What can hang from each mark
K: F L
Z: F Y
P: Y
R: Y
Y: P Q R Z
E: Q
F: K Z
L: K

In the rows, zero is written as 128.
Known rows, with every way that one mark hangs from another
{E Q}: [191 164 104 127 153 136 154 106 100 157 108 135 114 185 113 135  89 120]
{P {Y Q}}: [158 157 125 132 103 119 122 132  90 183 109 185 158 175 124 154  86 147]
{P {Y Q R {Z {F K}}}}: [ 87 109 145 141  89  93 118 157  80 191  99 144 173 136 134 155 131 100]
{L {K {F {Z Y}}}}: [145 137 145 111 105  98 141 115 154  51 145 128 104  63 118  86 122 121]
{P Y}: [172 141 133 103 134 138 131 127  84 190 121 174 130 147 133 133 125 188]
{P {Y R {Z F}}}: [112  99 150 107 117 118  93 154  50 220  86 139 148 105 119 191 198 159]
{L {K {F {Z {Y P}}}}}: [128 128 123 133 112 124 117 118 185  74 153 118 111  82 131  87 115 120]
{L {K {F Z}}}: [134 121 147 100 134  87 177 125 147  84 164 136  93  61 121  77 102  73]
{R {Y P Q {Z {F {K L}}}}}: [102 101 117 189  98 106 115 142 180 134 149 113 154 154 127  78  71 115]
{P {Y Q R {Z F}}}: [ 97 115 143 133  92 101  84 155  61 216  73 146 175 138 110 208 162 115]
{F {K L} Z}: [143 113 138  85 162 118 208 107 149 107 174 131 102 112 150  48 110 123]
{L {K F}}: [152 145 149 128 153 118 174 130 124  73 156 145  78  89 106  79  98  99]
{Y Q R Z}: [106 128 150 112 154 137 134 158  47 185  86 143 146 135  85 200 154  92]
{R {Y P}}: [158 123 102 143 138 160 101 131 149 169 139 134 127 157 148 129  92 181]
{F Z}: [149 126 130  56 137 121 158 119 120 169 143 130 114 119 134 131 128 116]
{Z Y}: [175 164 134  97 133 158 123 117 102 123 119 137 112 141 112 145 145 195]
{R {Y P Z}}: [140 101 127 131 136 150  98 151 119 200 129 129 137 133 109 128 115 178]
{K {F {Z Y}} L}: [149 131 120 101 124 114 133 103 149  52 148 126 105  76 123  85 149 154]
{F {K L}}: [160 138 138 113 185 146 208 115 125  97 167 143  90 140 135  51 103 152]
{Z {F {K L}} Y}: [152 148 134 130 122 132 142 106 155  58 149 107 103 135 141  75 135 171]
{F {K L} {Z {Y R}}}: [126 112 140 115 152 145 167 111 132  75 125 123 121 106 157 106 177 170]

Rows
[125 109 155 101 148 113 177 133 117 128 161 108 100 111 109  61 138 124] : {Y {Z {F {K L}}}}
[143 131 131 117 150 121 179 111 150  96 168 116  90 138 146  63 119 121] : {Z {F {K L}}}
[117  82 124 162 121 124 127 137 170 138 162 103 125 124 137  57 111 159] : {R {Y P {Z {F {K L}}}}}
[110 127 108 144 128 165  94 121 154 125 129  94 125 154 176 148 156 145] : {Z {F K} {Y P R}}
[135 140 113 134 165 201  88 129 110 149 100 122 126 156 141 193 177 188] : {Z {Y P R}}
[121 160 120 146  92 133  72 126 108 119  76 117 147 163 126 225 164 115] : {Z F {Y Q R}}
[ 94 122  89 168 128 137  91 119 168  80 115 122 147 122 141 156 144 102] : {K {F {Z {Y P Q R}}} L}
[124 120 120 159 112 133  91 156 122 194 117 139 167 162 100 149  82 134] : {R {Y P Q Z}}
[115 128 132 144 128 129 158 114 138  70 116 130 149 137 147 125 138 125] : {F {K L} {Z {Y Q R}}}
[152 128 141  98 137 126 178 101 156  75 156 123 115 113 144  61 131 172] : {F {K L} {Z Y}}
[126 151 103 119  96 139  91 116 165 157 125 120 161 172 136 158 110 114] : {F {Z {Y P Q}}}
[ 87 129 116 176 106 122  98 132 171  72 115 126 146 107 134 154 118  67] : {L {K {F {Z {Y P Q R}}}}}
[104 112 125 148 134 139 107 127 163  77 129 114 117  73 143 136 154 116] : {L {K {F {Z {Y P R}}}}}
[ 74 115 122 138 129 135  84 157 104 210 101 104 153 157 112 210 159  62] : {Y P Q R {Z F}}
[ 94 138 101 197 129 155 104 119 169  83 120 106 143 180 157 140 138 120] : {Z {F {K L}} {Y P Q R}}
[141 115 117  89 148 104 168 113 144  89 165 129  94  79 129  77 129 102] : {K {F Z} L}
[139 105 142 111  91  99  95 148 108 173 116 114 130 107 108 141 133 157] : {R {Y {Z F}}}
[115 140 146 101  97  93 121 146  94 183 118 117 140 144  83 163 123  68] : {Y Q {Z F}}
[108 142 101 151 166 170 113 139 111 184 107 138 143 184 136 204 124  93] : {Y P Q R}
[105 138 139 155  97  96 123 130 137  46 103 136 139  83 116 154 130  74] : {L {K {F {Z {Y Q R}}}}}
